Each row comes from the steps of one path. Every step used is in the known rows, and no mark comes twice. Write the path behind each row, first mark first.
Known rows:
ruribev-mizefe-parubef-kulole-kidi: |   8 |   8 |   4 | -11 | -30 | -27 |  -7 |  -6 | -33 | -23 |  -8 |   7 | -26 |  42 | -38 |  36 | -37 |  21 |  -2 |  -2 | -15 |   8 |  31 |   7 |   8 |
kulole-kidi: |  -6 | -30 |   7 |   0 |  12 |   0 |   5 |  -2 | -16 | -27 |  10 |  31 | -21 |  31 | -31 |  29 |  -8 | -12 |  -4 |  -7 |   9 |   5 |  -2 | -27 |  -3 |
parubef-mizefe-ruribev: | -15 |  -3 |   1 |  -1 |  11 |   9 |  20 |  22 |  -3 | -14 | -22 | -21 |   1 |  -2 |  10 | -11 | -21 |  11 |  -1 |  20 | -11 |   0 |  45 |  34 |   4 |
mizefe-kidi-kulole: | -10 | -23 |  12 | -28 |   5 |  35 | -10 | -26 |   2 |  -9 |   6 |   7 | -21 | -15 | -21 |  44 |  21 | -32 |  33 |  -7 |  12 |  10 |  -1 | -11 |   7 |
gemi-mizefe-parubef-kulole-kidi-guta-nipi: | -10 | -32 |  11 | -18 |  -6 | -32 | -30 | -22 |  -7 |  -6 |  69 |  35 |  11 |  90 | -30 |  27 |  10 | -27 |  13 |  30 | -26 |  -6 | -14 | -20 | -39 |
guta-kidi-kulole-parubef-mizefe-ruribev-deteza: | -19 |  38 | -36 |  -4 |   3 |   9 |   6 |   7 |  -3 |  18 | -14 | -40 |  13 | -18 |   5 | -18 |   8 |  41 | -20 | -37 |  -9 | -19 |  27 |  32 |   3 |
kulole-kidi-guta: | -23 | -25 |  20 |   1 |  49 | -19 |   2 | -31 |  -4 | -32 |  49 |  32 | -14 |  45 | -29 |  17 |   8 | -32 | -10 |  -2 |   6 |  -4 | -30 | -26 | -29 |
deteza-gemi-mizefe-parubef: |  39 |  14 |  21 |  22 | -59 |  -5 |  -3 |  40 | -18 |  -1 | -29 |  12 | -21 | -20 |  38 |  -1 | -26 |  18 |  31 |  -8 |   9 | -14 | -20 |  -2 |  29 |
ruribev-deteza-gemi: |  19 |  21 |  10 |   9 |   1 |   8 |  17 |  32 | -14 |  -6 | -53 |  11 | -12 | -83 |  39 | -57 | -27 | -11 |  19 |  -7 |  23 | -23 | -22 |  -8 |   2 |
parubef-kulole-kidi-mizefe-gemi-deteza: |  22 |  42 | -21 | -15 |  -7 |   3 | -22 | -25 | -26 | -14 | -25 |  17 |  -7 |  -3 |   9 | -19 | -35 |  36 | -12 |  24 | -15 |  60 |  -7 | -17 |  22 |
deteza-gemi-mizefe-parubef-kulole-kidi-guta: |   4 |  21 |  35 |   1 | -17 | -39 | -16 | -10 | -17 | -21 |  29 |  39 |  -8 |  24 |  -7 |  -1 |  -9 |   7 |  28 |  13 | -35 |   9 | -45 |  -6 | -15 |
deteza-gemi-mizefe-parubef-kulole-kidi-guta-nipi: |   2 | -20 |  28 | -14 | -12 | -33 | -25 |  -7 | -12 | -13 |  39 |  43 |   7 |  49 |  -9 |   7 |   2 | -21 |  23 |  32 | -39 |  -1 | -38 | -22 | -50 |
nipi-guta-kidi-kulole-parubef-mizefe-ruribev: | -26 | -20 | -12 | -21 |   2 |  13 |  15 |   1 |  15 |  30 |  29 | -13 |  21 |  30 |  -9 |  34 |  43 |   4 | -22 | -21 |  -7 |  -9 |  18 |  17 | -11 |
parubef-mizefe: | -11 | -18 |   8 |  22 |  26 |   6 |  19 |  16 |  11 | -14 |  -7 |   7 |  24 |   8 | -23 | -13 |   2 | -30 |  14 |  43 |  -1 | -21 |  46 |   5 |  13 |
kulole-parubef-mizefe-kidi-guta: | -37 | -20 |   7 |  12 |  67 | -19 |   4 | -30 |  32 |  -9 |  27 | -22 |  10 |  29 | -17 |  13 |   8 | -53 | -12 | -16 |  14 |   4 |   4 |   4 | -52 |
gemi-deteza: |   9 |  -7 | -26 |  -7 | -11 |  20 |   9 |   5 |  -6 |  19 | -11 |  26 | -15 | -22 |  24 | -30 | -19 | -25 |  13 |  12 |  25 | -13 |  -9 | -30 |  31 |
guta-nipi: |  -4 | -67 |  -1 |  -8 |  16 |  14 |   2 |   5 |  13 |   2 |  22 |  16 |   4 |  25 |  -9 |   8 |  18 | -60 |   2 |  32 |  18 | -27 |   5 | -31 | -24 |
deteza-gemi: |  19 | -10 |  28 |  12 |   1 |   9 |  20 |  29 |  -4 | -10 | -32 |  25 | -17 | -60 |  25 | -27 |  -4 | -25 |  20 |  13 |   9 | -15 | -35 | -19 |   2 |
kulole-parubef-mizefe-ruribev-deteza: | -14 |  31 | -36 |  18 |  21 | -13 |  15 |  17 |   2 |  11 | -35 | -55 |  11 | -22 |  21 | -38 | -38 |  36 | -31 | -28 |   8 |  -7 |  42 |  38 |  -7 |
gemi-mizefe-ruribev-deteza: |  14 |  23 | -21 | -17 | -39 |  14 |  -8 |  28 | -15 |  10 | -25 | -14 | -10 | -30 |  54 | -41 | -48 |  41 |  22 | -30 |  15 |   1 |  22 |  31 |  21 |
kulole-parubef-mizefe-kidi-guta-nipi: | -42 | -63 |   0 |  -4 |  70 | -15 |  -7 | -29 |  38 |  -1 |  41 | -15 |  24 |  60 | -22 |  20 |  18 | -76 | -17 |   4 |   6 |  -6 |   8 | -15 | -85 |
kulole-parubef-mizefe: | -12 | -20 | -11 |  47 |  36 | -17 |  17 |   6 |  33 |   7 |   1 | -19 |  26 |  11 | -24 |  -5 |   8 | -13 | -26 |  12 |   2 | -17 |  28 |   4 |  -4 |
deteza-gemi-mizefe: |  38 | -13 |  32 |  11 | -44 |  15 |  -6 |  38 |  -1 |   2 | -24 |  43 |  -3 | -50 |  41 | -34 | -11 |   1 |  53 |   5 |  -5 |  -4 | -25 |  -5 |  18 |
kidi-kulole-parubef-mizefe-gemi-deteza: |  -2 |  40 | -44 |  22 |  27 |  19 |  -7 | -34 |  -7 |   7 | -26 | -13 |   8 | -32 |  -2 | -18 | -10 |  27 | -18 |   8 | -13 |  21 |   6 |  -1 |  21 |
parubef-kulole: |  -1 | -11 |   5 | -13 |  -9 |   1 |  14 |   0 |  14 |  14 |  21 |   7 |   0 |  -8 | -18 | -17 |  16 | -30 |  26 |  51 |  -7 |  -8 |  -2 |  -6 |  22 |
guta-kidi-kulole-parubef-mizefe-ruribev: | -20 |   2 | -17 |   1 |   5 |  10 |   9 |   2 |   9 |  18 |   7 | -34 |  11 |   7 |  -9 |  16 |  31 |  32 | -24 | -16 | -31 |  -8 |  18 |  26 |  -2 |
gemi-mizefe: |  22 | -30 |  10 |   5 | -35 |  14 |  -9 |  19 |   9 |   9 |  13 |  31 |   1 |   2 |  15 | -10 |  -4 |  -8 |  41 |   7 |   9 |  -7 |   4 |  -4 |  31 |
gemi-mizefe-kidi-kulole-parubef: |   3 | -27 |  -5 |   4 | -15 |   6 | -29 | -27 |  24 |  24 |  17 | -10 |  -4 |  -6 |  -6 |  43 |  22 |   5 |  12 | -44 |   5 |  21 | -19 |  -3 |   0 |
kulole-kidi-mizefe-gemi: |  15 |  12 |  12 |  11 |  25 |   1 | -16 | -19 | -19 | -48 | -17 |  -2 | -16 |  19 |  -8 |  26 | -17 |  32 | -37 |  -7 |   6 |  51 |   0 |  -9 |   0 |

Write each row's path:
|  19 |  54 |  20 | -12 | -20 | -19 |  -6 |  25 | -23 | -18 | -63 |  -1 |  -6 | -58 |  40 | -49 | -45 |  59 |  -1 |  -1 | -29 |  34 | -17 |  20 | -11 |
parubef-kulole-kidi-mizefe-ruribev-deteza-gemi
|  24 |   0 |  -2 |  17 | -57 |  -4 |  -8 |  24 | -12 |   7 |   7 |   2 | -17 |  27 |  16 |  20 | -18 |  11 |  20 |  -7 |  23 | -15 |   9 |   1 |  41 |
gemi-mizefe-parubef
| -20 |  41 | -29 |  15 |  17 |  -6 |   2 |  -2 |   5 |  12 | -27 | -47 |  18 | -32 |   8 | -27 | -12 |  46 | -22 | -20 | -11 |  -7 |  33 |  41 |   1 |
kidi-kulole-parubef-mizefe-ruribev-deteza
|  14 |  20 |   7 |  -8 | -49 | -13 |   4 |  11 |   2 |  16 |  20 | -12 |   3 |  39 | -11 |  16 |  24 |   2 |  -5 |  29 |  -4 | -13 |  -1 |  -5 |  35 |
guta-kidi-mizefe-parubef-kulole
|  17 | -21 |  18 |  -2 | -17 |  12 |   0 |  16 |  14 |   2 |  12 |  14 |   9 |  26 |   5 |   7 |  37 | -16 | -14 |   1 |  16 | -17 |  -4 | -21 |  20 |
guta-kidi-mizefe
| -21 | -13 |  16 | -17 |  19 |  30 |  -8 | -18 |   6 | -16 |  -8 |   8 |   8 |  -5 | -36 |  34 |  19 | -31 |  41 |  16 |  -6 |   8 |  37 |   5 |   4 |
parubef-mizefe-kidi-kulole
|   9 |  33 |  -3 |  -4 |  -8 |  -2 |  -5 |  18 |  -5 |  -1 | -38 | -33 |   1 | -27 |  48 | -36 | -35 |  40 | -25 | -16 |  20 |   5 |  20 |  25 |   9 |
kidi-mizefe-ruribev-deteza
|  -8 | -46 | -12 | -14 |  -1 |  12 |   8 | -22 |  26 |  47 |  64 |  11 |  11 |  25 | -29 |  52 |  79 | -34 | -19 | -36 |  27 | -31 | -38 | -31 |  -1 |
nipi-guta-kidi-kulole-parubef
|   2 |  31 | -51 |  27 |  27 |  11 |   7 | -13 |  -8 |   6 | -32 | -20 |  -1 | -22 |  15 | -30 | -31 |  14 | -27 |   0 |   7 |  23 |  13 |  -5 |  13 |
kulole-parubef-mizefe-gemi-deteza
|   4 |  34 |  -4 |  -7 |  -5 | -12 | -12 |  10 | -22 | -21 | -38 | -17 |  -8 |  -1 |  30 | -16 | -43 |  52 | -31 | -29 |   9 |  23 |  18 |  17 |  -2 |
kulole-kidi-mizefe-ruribev-deteza
| -25 | -12 |  20 | -13 |  35 | -30 |  -1 | -37 |   3 | -21 |  60 |  31 |  -2 |  43 | -44 |   3 |  16 | -34 |   6 |  30 | -23 |   2 | -29 | -17 | -26 |
parubef-kulole-kidi-guta
| -21 | -38 |  -5 |   1 |  19 |   5 |  12 |  -8 |  30 |  29 |  45 |  15 |  44 |  38 | -46 |  35 |  70 | -36 | -10 |  -3 |   3 | -30 |  13 | -12 |  -4 |
nipi-guta-kidi-kulole-parubef-mizefe
|  31 |  29 |  16 |   3 | -68 | -12 |  -4 |  31 | -10 |  14 | -11 |  13 |  -8 | -22 |  18 | -16 | -15 |  16 |  48 |  33 | -20 |  -2 | -17 |   8 |  35 |
deteza-gemi-mizefe-parubef-kulole
|  15 |  26 | -38 | -11 |   2 |  35 |   5 | -13 | -26 |  -4 | -24 |   1 | -29 | -35 |  33 | -24 | -37 |  -1 |   0 |   3 |  29 |  20 | -11 | -19 |  29 |
mizefe-gemi-deteza
|   3 |  45 |   8 |   4 |   3 |   6 |  21 |  46 | -18 | -15 | -77 | -12 |  -1 | -81 |  51 | -68 | -49 |  27 |  11 |   0 |  -8 |  -5 |  16 |  32 |  -8 |
parubef-mizefe-ruribev-deteza-gemi
| -10 | -16 |   6 | -17 |  -4 | -11 |   3 |  -9 | -11 | -12 |  23 |  34 |  -9 |  27 | -45 |  14 |  -1 | -11 |  15 |  28 | -19 |  14 |   0 | -17 |   2 |
parubef-kulole-kidi
|  10 |  -4 |  13 | -31 | -51 | -11 |   7 |   8 |   8 |  32 |  45 |   8 |  15 |  63 | -14 |  33 |  35 | -27 |  -2 |  23 |  21 | -13 |  -3 | -11 |  25 |
nipi-guta-kidi-mizefe-parubef-kulole
|  -4 | -18 |  -9 |  32 |  20 |  -9 |  -3 | -30 |  28 |  23 |  25 | -17 |   2 | -14 | -24 |  23 |  46 |   1 | -25 |  -9 |   2 | -15 | -33 | -14 |   5 |
kidi-kulole-parubef
| -19 |  -2 | -16 |  23 |  21 | -11 |  18 |  12 |  17 |   6 | -17 | -46 |   4 |   1 |  10 |  -3 | -13 |  27 | -35 |  -8 | -11 |   5 |  30 |  33 | -13 |
kulole-parubef-mizefe-ruribev
|  26 |  42 |  16 | -15 | -29 |  13 |   7 |  46 | -18 |   0 | -60 | -10 | -10 | -65 |  70 | -51 | -22 |  37 |  -6 | -34 |   7 |  -3 | -20 |  11 |  -1 |
guta-kidi-mizefe-ruribev-deteza-gemi
|  31 |   4 |  21 | -11 | -49 |  16 |  -4 |  44 | -11 |   1 | -36 |  10 | -21 | -51 |  71 | -30 | -31 |  38 |  35 | -14 | -16 |  16 | -18 |  22 |   9 |
deteza-gemi-mizefe-ruribev
|   2 | -26 |  -4 |   0 |   9 |   4 | -19 | -32 |  17 |  11 | -11 | -28 | -16 | -16 | -16 |  49 |   6 |   4 | -10 | -53 |  11 |  13 |   7 |  10 | -17 |
ruribev-mizefe-kidi-kulole-parubef
| -15 |  -4 | -20 |  -5 |  32 |  26 |  11 | -26 |   4 |   8 |  30 |  -8 |  23 |  22 | -35 |  37 |  47 | -13 | -20 | -17 |  11 |   4 |   9 |   0 |  -4 |
nipi-guta-kidi-kulole-parubef-mizefe-gemi
| -17 | -12 | -11 |  25 |  20 |   5 |   5 |  -8 |  24 |  18 |  22 |  -4 |  32 |  14 | -44 |  17 |  57 |  -6 | -13 |   3 | -20 | -29 |  13 |   1 |   5 |
guta-kidi-kulole-parubef-mizefe
|  15 |  37 |   5 |  -8 | -10 |  10 |  18 |  39 | -24 |  -6 | -65 | -14 | -24 | -89 |  67 | -57 | -46 |  24 |   9 | -20 |  12 |  -4 | -18 |  15 |  -4 |
mizefe-ruribev-deteza-gemi
|   2 |  15 |  -5 |  -4 | -31 | -13 |  13 |   5 |  -4 |  12 |  17 | -12 | -12 |  14 | -19 |   8 |  -1 | -12 |  10 |  39 |   4 | -15 |   3 |  -2 |  30 |
mizefe-parubef-kulole
|  16 | -11 |   9 | -29 |   1 |  32 |   4 |  -5 |  -4 |  -6 |  21 |   7 |   4 |  31 |   9 |  29 |  30 | -20 | -24 | -17 |  42 |  19 |  -5 | -18 |   7 |
nipi-guta-kidi-mizefe-gemi
| -10 |  11 |  20 |  -8 |  13 | -44 |  -7 | -34 | -21 | -28 |  31 |   5 | -16 |  56 | -36 |  25 | -19 |  -3 |  -6 |   5 | -19 |  -2 |   1 |   8 | -21 |
ruribev-mizefe-parubef-kulole-kidi-guta
| -10 |  22 | -18 |  39 |  50 |   8 |   0 | -32 |   6 | -14 |  -8 | -33 |  13 | -17 | -31 |  12 |  18 |  21 | -28 |   6 | -14 |  18 |  15 |  17 |   3 |
kidi-kulole-parubef-mizefe-gemi
|  16 |  16 |  -4 |   6 | -17 |   3 | -28 |  -6 |  10 |  20 | -30 |  -7 |  -5 | -64 |  25 |  -2 |  -3 |  25 |  20 | -59 |   5 |  18 | -33 |   4 | -10 |
ruribev-deteza-gemi-mizefe-kidi-kulole-parubef
| -31 | -51 |  17 | -26 |  41 | -20 | -12 | -35 |   8 | -14 |  70 |  34 |  13 |  68 | -44 |  12 |  27 | -60 |   0 |  50 | -25 |  -9 | -23 | -31 | -61 |
parubef-kulole-kidi-guta-nipi
